Each row was made from one small tree. Brackets hold a mark, then the marks that hang from it, in alphabetical order. Every link used is in the known rows. Write each row's tree.
Known rows
[fenef [gebol [zubem mobi]] zeve]: [ 1.00 -1.87  1.36  0.13  2.52  1.21  0.33 -1.41  1.34  2.07  1.30 -1.23
 -2.70  0.43  0.97 -1.42 -3.48  0.66  1.00 -0.11 -0.29 -1.27  0.97 -1.32]
[zeve zubem]: [ 0.07 -1.26 -0.11 -1.42  0.47  0.28  0.05  0.43  0.19 -0.22  0.54  1.06
  0.05  0.63  0.65  1.72 -0.32  0.80  0.99  0.89 -1.44  1.71  0.61 -0.51]
[zubem gebol mobi zeve]: [-0.03 -0.05  0.81 -3.60  0.21  2.16 -0.03  1.98  1.01  2.30  1.78 -1.42
  0.48  3.68  0.11 -2.12 -2.70 -0.23 -0.24 -3.07 -0.49 -1.02  3.26  0.36]
[zeve [zubem [gebol [fenef guvir]] mobi]]: [ 0.23 -4.95 -0.40 -2.11  1.74  3.15  0.06  0.69  1.59  1.58  1.95  0.98
 -1.19  1.93  2.16 -2.65 -0.81  0.62  0.89 -2.62  0.71 -0.20  1.76 -1.69]
[zeve [zubem [gebol fenef] mobi]]: [ 0.13 -2.67  0.28 -3.49  1.27  2.03  0.68  0.43  1.14  1.05  2.56  0.98
  0.06  3.15  1.57 -1.72 -0.80  1.14  1.02 -1.85 -1.40 -0.48  2.11 -0.58]
[gebol fenef zubem]: [-1.82 -0.28  1.48  2.19  0.38  0.66  0.56 -1.56 -0.52 -1.96 -0.06  0.37
  0.67  0.18  0.74 -1.70  1.05  0.85 -0.86 -0.46  1.13 -0.92 -2.40  0.08]
[zubem gebol zeve]: [-0.50  0.56  1.27 -1.73 -0.06  1.41 -0.12  1.19  0.41  1.59  0.25 -0.65
  0.68  2.58  0.02 -1.11 -2.22 -0.49 -0.16 -2.79  0.39  0.50  1.79  0.53]
[mobi [zubem [gebol [fenef guvir]] zeve]]: [-1.35 -2.49  1.00  0.83  1.47  3.04 -1.78  0.38  1.65 -1.28 -1.62  0.47
  0.23  1.71  0.32 -2.64 -2.16 -0.85 -1.73 -4.54  3.90 -0.42 -1.97 -0.18]
[zubem [gebol [fenef guvir]] mobi zeve]: [-0.46 -2.72  0.62 -1.33  0.38  3.64 -0.92  1.49  1.66  0.93  0.44 -0.36
 -0.89  2.64  1.26 -3.62 -2.23 -0.23 -0.33 -4.45  2.35 -1.05  1.63 -1.14]
[gebol zubem]: [-0.97  0.15  0.86  1.07  0.62  0.20  0.75 -0.88 -0.56 -0.27  0.60 -0.55
  0.65 -0.03  0.29 -0.84  0.50  0.34 -0.70  0.27  0.46 -0.66 -0.91  0.62]
[gebol [fenef guvir] [zubem zeve]]: [-2.11 -1.35  1.64  3.21  0.00  2.67 -1.03 -0.11  0.31 -2.03 -1.67  0.13
 -0.38  0.39  0.83 -1.68 -0.42  0.35 -1.42 -2.28  3.59  0.22 -2.01 -1.11]
[zubem [gebol fenef]]: [-0.38 -0.92  0.81 -0.50  0.43  1.22  0.42 -0.71  0.22  0.54  0.44  0.73
  0.48  1.23  1.12 -2.69  0.19 -0.04  0.23 -2.09  1.02 -0.67 -0.35  0.11]
[mobi [zubem [gebol fenef] zeve]]: [-1.48 -0.18  1.65 -0.63  1.08  1.75 -1.04  0.06  1.07 -1.83 -1.03  0.33
  1.63  2.75 -0.29 -1.84 -2.01 -0.42 -1.64 -3.89  1.86 -0.75 -1.62  0.92]
[fenef guvir zeve]: [ 0.44 -2.21  0.06  1.81  0.92  0.45 -0.31 -0.60  2.08  0.98 -1.15 -0.11
 -3.05 -1.24  0.24  0.29 -2.50  0.06  0.25 -0.88  2.06  0.11 -0.05 -1.58]
[gebol fenef [zubem mobi zeve]]: [-1.86  0.17  2.11 -0.33 -0.02  2.17 -0.17  0.51  0.33 -1.92  0.32 -0.54
  0.61  2.77  0.20 -1.73 -1.05  1.17 -1.66 -1.74  0.32 -1.85 -0.35 -0.04]
[guvir [fenef gebol zeve] [zubem mobi]]: [ 1.37 -1.55 -1.06 -1.30  0.70  1.58 -0.79 -2.05  2.18  1.23  0.29 -0.78
 -4.04 -1.09  3.44 -0.28 -5.58  0.48 -0.86 -0.91 -0.11 -3.29  2.19 -2.82]
[mobi [zubem gebol zeve]]: [-1.01  0.27  1.04 -1.55  1.39  1.28 -1.07  0.92  0.89 -0.18 -0.38 -0.39
  1.34  2.75 -0.87 -0.81 -2.69 -1.00 -1.59 -3.30  1.31 -0.59 -0.16  1.32]
[zeve [zubem gebol mobi]]: [ 0.87 -2.15 -0.26 -4.53  1.77  1.54  0.78  1.26  0.91  2.68  3.37  0.26
  0.04  2.87  0.98 -0.88 -1.51  0.70  1.05 -1.08 -1.89 -0.17  3.44 -0.12]
[gebol [fenef guvir] [zubem mobi zeve]]: [-1.78 -1.95  1.42  1.19  0.28  3.37 -0.82  0.68  0.86 -1.44 -0.19 -0.50
 -0.85  1.48  0.66 -2.55 -1.08  0.49 -1.61 -2.52  2.53 -1.31 -0.52 -1.26]
[zubem gebol mobi]: [ 0.72 -1.11 -0.03 -3.08  0.97  1.49  0.73  0.98  0.59  2.98  2.77 -0.88
  0.15  2.46  0.29 -2.59 -1.32 -0.16  0.18 -2.15 -0.58 -2.00  2.41  0.36]
[gebol [zubem zeve]]: [-1.85  1.20  1.85  0.69 -0.12  0.78 -0.28  0.46 -0.15 -0.92 -0.32 -0.67
  0.80  1.24 -0.36 -0.08 -0.97  0.24 -1.30 -0.88  0.83  0.23 -0.56  0.74]
[gebol [fenef guvir] zubem]: [-1.37 -2.26  0.79  3.54  0.66  1.96 -0.24 -1.17  0.05 -1.52 -0.79  0.44
 -0.64 -0.94  1.25 -2.37  1.10  0.45 -0.96 -1.20  3.39 -0.86 -2.66 -1.02]
[guvir [zubem gebol mobi]]: [ 1.34 -0.60 -1.54 -3.04  0.32  1.90  0.16  0.66  1.52  2.46  2.13 -1.06
 -0.63  2.23  2.26 -2.53 -1.33  0.15 -1.84 -2.38 -0.69 -3.40  2.57 -0.03]

Which tree is each row?
[ 0.54 -0.68 -1.45  0.25  0.15  1.45 -1.33 -2.07  0.10  0.08 -0.77 -0.01
 -2.27 -2.00  3.99 -0.50 -2.51 -0.49 -1.16 -0.39  0.70 -1.47  0.54 -2.56] : [guvir [fenef gebol] zubem]
[ 1.40 -2.42 -1.19  0.76  0.80  1.75 -0.34 -0.81  2.99  2.86 -0.47 -0.63
 -3.32 -0.31  2.30 -1.22 -3.19  0.21 -1.47 -3.02  2.46 -1.77  0.93 -1.50] : [fenef [guvir [zubem gebol]] zeve]
[-1.29  0.73  1.55 -1.22  0.23  1.65  0.11  1.17  0.17 -0.22  1.08 -1.60
  0.52  2.56 -0.25 -1.08 -1.65  0.53 -1.41 -1.08 -0.13 -1.39  1.21  0.22] : [gebol [zubem mobi zeve]]
[-0.49 -1.57  0.43 -2.81  1.23  0.43  0.80 -1.58  1.44  1.54  1.56  0.79
 -1.37  0.33  1.54  0.63 -5.26  0.62  1.27 -1.24 -0.43 -0.22  2.39 -0.92] : [guvir [fenef [zeve [zubem gebol]]]]
[-0.23 -0.69  1.62 -0.56  1.43  2.45 -0.70  0.70  0.18  1.15  0.93 -1.46
 -1.06  1.74  0.95 -1.44 -2.62  0.01 -0.04 -1.07 -0.16 -0.07  1.43 -0.93] : [fenef [gebol [zubem mobi zeve]]]
[-1.16 -0.30  1.27 -1.17  0.83  2.62 -0.80 -0.59 -0.28  0.49  1.12 -1.24
 -0.99  0.52  1.72 -1.80 -4.08 -0.16 -0.56 -1.25  0.75 -1.35  1.64 -1.49] : [guvir [fenef [gebol [zubem mobi zeve]]]]
[-0.21 -4.26 -0.24 -0.11  1.62  2.33 -0.35 -0.38  1.10  0.86  0.35  1.84
 -0.91  0.67  2.21 -1.50 -0.24  0.37  1.05 -2.14  1.60  1.29  0.42 -1.40] : [zeve [zubem [gebol [fenef guvir]]]]
[ 0.38 -3.91  0.51 -0.44  1.37  2.53  0.24 -0.55  3.06  2.15  0.92 -0.01
 -2.84  1.30  1.10 -3.37 -3.33  0.24  0.62 -3.37  2.22 -2.28  1.21 -1.54] : [zubem [gebol [fenef guvir zeve]] mobi]
[ 2.06 -3.44  0.50 -2.42  2.45  1.12  0.01 -0.42  2.01  2.40  1.40  0.19
 -3.54  0.88  1.16  1.43 -4.30  1.10  2.56  0.51 -2.36  0.98  2.66 -2.23] : [fenef gebol [zeve [zubem mobi]]]
[ 0.08 -0.37 -0.01 -2.61 -0.67  3.12 -0.69  0.79  1.94  0.02  0.43 -0.49
 -0.17  3.58  2.18 -2.37 -2.04  0.47 -2.52 -4.10  0.11 -3.12  1.76 -0.50] : [guvir [zubem [gebol fenef] mobi zeve]]
[ 0.19 -3.27  0.12  3.20  2.32  2.13 -0.75 -1.19 -0.20  1.76 -0.32 -0.25
 -2.21 -1.74  2.08 -2.13 -0.59 -0.58  0.44 -0.48  2.69  1.22 -0.87 -1.96] : [fenef [gebol zubem] guvir]
[-0.53 -1.35  1.37 -0.04  2.02  0.29  0.07 -1.89  2.42 -0.88 -0.50  0.45
 -0.27  1.32 -0.06 -1.50 -3.26  0.22 -0.59 -2.89  1.70 -1.99 -1.87  0.54] : [mobi [zubem [gebol [fenef zeve]]]]
[ 0.24 -2.33 -1.55  2.72 -0.51  2.16 -1.43 -1.09  1.37 -1.45 -2.20  0.91
 -2.26 -1.29  2.72 -1.21  0.56  0.31 -2.43 -1.85  2.62 -1.49 -1.86 -2.08] : [gebol [fenef [guvir zubem]]]
[ 0.59 -1.97  0.78 -2.42  1.66  0.32  1.11 -0.48  1.99  2.43  1.22  0.61
 -1.35  1.46  0.66  0.78 -3.58  0.82  1.66 -1.03 -1.09  1.09  2.19 -0.42] : [fenef [zeve [zubem gebol]]]
[ 0.02 -2.72  0.78  0.86  1.83  3.54 -1.42  0.81  0.77  1.77  0.09 -1.37
 -2.36  0.73  1.43 -2.24 -2.56 -0.39 -0.16 -1.84  1.96  0.39  1.15 -2.05] : [fenef [gebol [zubem mobi zeve]] guvir]
[-0.43 -3.68  0.46  1.61  2.51  1.57 -0.74 -1.69  2.89 -0.32 -1.22  0.81
 -1.58  0.31  0.31 -2.18 -3.19 -0.37 -0.76 -3.63  3.76 -1.57 -2.30 -0.67] : [mobi [zubem [gebol [fenef guvir zeve]]]]
[ 2.74 -4.06 -1.57  0.59  1.66  2.52 -1.48 -0.79  3.11  2.73 -0.47 -0.92
 -5.38 -0.89  3.02 -0.88 -4.20  0.22 -0.57 -1.52  1.00 -1.73  1.62 -3.47] : [fenef gebol [guvir [zubem mobi]] zeve]
[ 0.18  0.83 -0.23 -1.58 -0.51  1.83 -0.62  0.68  1.26  1.17 -0.26 -0.83
 -0.22  2.28  1.79 -0.75 -2.15 -0.07 -2.54 -3.22  0.48 -1.00  1.51 -0.02] : [guvir [zubem gebol zeve]]
[ 0.58 -3.42 -0.33  0.35  1.49  0.89 -0.23 -0.15  2.18  0.61 -0.55  0.97
 -3.28 -0.75  0.48  1.98 -3.09  0.90  1.21 -0.16  0.62  1.82  0.61 -1.96] : [fenef guvir [zeve zubem]]
[ 1.05 -2.50  0.39 -4.23  1.84  1.00  1.21  0.36  2.63  3.11  2.92 -0.01
 -1.46  2.79  0.54 -0.06 -4.09  1.26  1.42 -1.43 -2.04 -0.68  3.55 -0.30] : [fenef [zeve [zubem gebol mobi]]]
[ 0.18 -1.17  0.68  0.41  1.06  0.42 -0.46 -2.69  1.06  0.82 -0.65 -0.06
 -3.02 -2.03  1.84  0.09 -4.83 -0.35  1.29 -0.17  0.81 -0.22  0.99 -2.33] : [guvir [fenef gebol zeve]]
[ 1.20 -2.09 -1.00  1.77  0.36  3.02 -2.82  0.49  1.56  1.07 -2.55 -0.28
 -3.49 -0.74  2.98 -0.11 -2.37 -0.49 -1.40 -2.10  2.25  1.16  0.41 -2.88] : [fenef gebol [guvir [zubem zeve]]]
[-0.50  0.58 -0.73 -4.09 -1.06  2.67 -0.76  0.49  1.32  1.06  1.49 -1.27
 -0.35  2.43  2.64 -1.93 -4.27  0.05 -2.97 -3.57  0.16 -3.68  3.35 -0.75] : [guvir fenef [zubem gebol mobi zeve]]
[-0.32 -2.18  1.27  2.52  1.58  2.89 -1.56 -0.15  0.08  1.06 -1.11 -0.84
 -2.03 -0.66  1.57 -1.37 -1.83 -0.46  0.06 -1.49  3.02  2.10 -0.29 -1.76] : [fenef [gebol [zubem zeve]] guvir]
[-1.08 -2.13  1.18  0.62  0.25  3.04 -1.09  0.52  1.16  0.29 -1.11  0.26
 -0.57  1.23  1.24 -2.66 -1.41 -0.27 -0.39 -4.22  3.47  0.59  0.03 -0.87] : [zubem [gebol [fenef guvir]] zeve]
[ 2.32 -3.44 -1.32  2.40  1.49  1.85 -1.48 -1.67  2.69  1.97 -1.96 -0.18
 -5.29 -2.20  3.20  0.03 -3.59 -0.10 -0.65 -1.33  2.11 -0.01 -0.06 -3.39] : [fenef gebol [guvir zubem] zeve]
[ 0.35 -0.36 -0.88 -2.09 -0.35  2.97 -2.16 -0.21  1.07  0.22 -0.14 -0.82
 -2.24  0.54  3.55 -0.79 -4.77 -0.17 -1.71 -1.93  0.02 -2.06  2.70 -2.37] : [guvir [fenef gebol] [zubem mobi zeve]]
[-0.09 -2.88  0.76  2.66  0.24  1.04 -0.55 -1.54  2.27 -0.85 -1.93  0.66
 -2.96 -1.37  0.52 -0.61 -2.06  0.49  0.22 -1.57  2.79 -0.38 -1.50 -2.01] : [gebol [fenef guvir zeve]]
[-0.39 -3.17  0.00  1.28  0.98  2.29 -0.35 -0.54  0.86  0.85 -0.05  0.63
 -0.73  0.17  1.52 -3.39  0.07 -0.35 -0.05 -3.05  3.20 -0.30 -0.51 -0.94] : [zubem [gebol [fenef guvir]]]
[-0.46 -0.13  1.97  1.27  1.27  1.72 -0.87 -0.17 -0.40  0.74 -0.57 -0.78
 -0.65  0.61  1.01 -0.70 -1.80 -0.06 -0.07 -0.74  0.77  1.61 -0.03 -0.67] : [fenef [gebol [zubem zeve]]]
[-0.74 -1.35  0.56 -0.29  1.92  1.14 -0.31 -1.15  0.88 -1.20 -0.20  0.83
  1.45  1.49  0.17 -2.39 -0.56 -0.46 -1.11 -2.77  1.78 -1.71 -2.20  0.97] : [mobi [zubem [gebol fenef]]]
[-1.04 -0.67  1.07  0.24  0.58  1.52  0.54 -0.57  0.10 -1.26  1.39 -0.14
  0.35  1.21  0.67 -2.58  0.55  1.10 -0.98 -0.64  0.22 -2.54 -0.80 -0.07] : [gebol fenef [zubem mobi]]
[ 1.11 -2.00 -1.37  2.13  0.00  1.06 -0.82 -0.89  2.80  0.59 -1.67 -0.34
 -3.85 -1.47  1.86  0.65 -2.80  0.42 -1.82 -1.25  1.92 -1.56 -0.40 -2.09] : [fenef [guvir zubem] zeve]
[-1.81  0.31  1.73  0.90  0.49  2.02 -1.03 -1.37 -0.69 -0.29 -0.30 -0.75
 -0.56 -0.51  2.07 -0.72 -3.49 -0.36 -0.32 -1.03  1.51  0.44  0.35 -1.42] : [guvir [fenef [gebol [zubem zeve]]]]
[ 1.28 -4.83 -0.37 -2.67  2.41  2.15  0.70  0.66  3.00  3.68  2.22 -0.08
 -3.29  1.67  1.11 -0.63 -4.40  0.80  1.42 -2.17  0.16 -0.21  3.32 -1.57] : [fenef guvir [zeve [zubem gebol mobi]]]
[ 0.67 -1.39  1.82  1.96  2.17  0.42  0.24 -2.13  0.95  1.48 -0.15 -0.50
 -2.59 -0.84  0.94 -0.51 -2.87  0.37  1.02  0.27  0.77  0.36 -0.48 -1.00] : [fenef [gebol zubem] zeve]
[ 0.59 -1.66  0.73 -0.21  2.14  1.76 -0.14 -0.68 -0.28  1.84  1.64 -1.06
 -1.15  0.60  1.31 -2.25 -0.93  0.01  0.50  0.09 -0.46 -0.93  0.64 -0.81] : [fenef [gebol [zubem mobi]]]
[ 0.01 -0.73 -0.60 -0.15 -0.39  1.61  0.18 -1.29  1.14  0.02 -0.14  0.38
 -0.20  1.16  2.74 -2.37 -0.02  0.31 -1.85 -2.57  0.88 -2.17 -0.34 -0.28] : [guvir [zubem [gebol fenef]]]
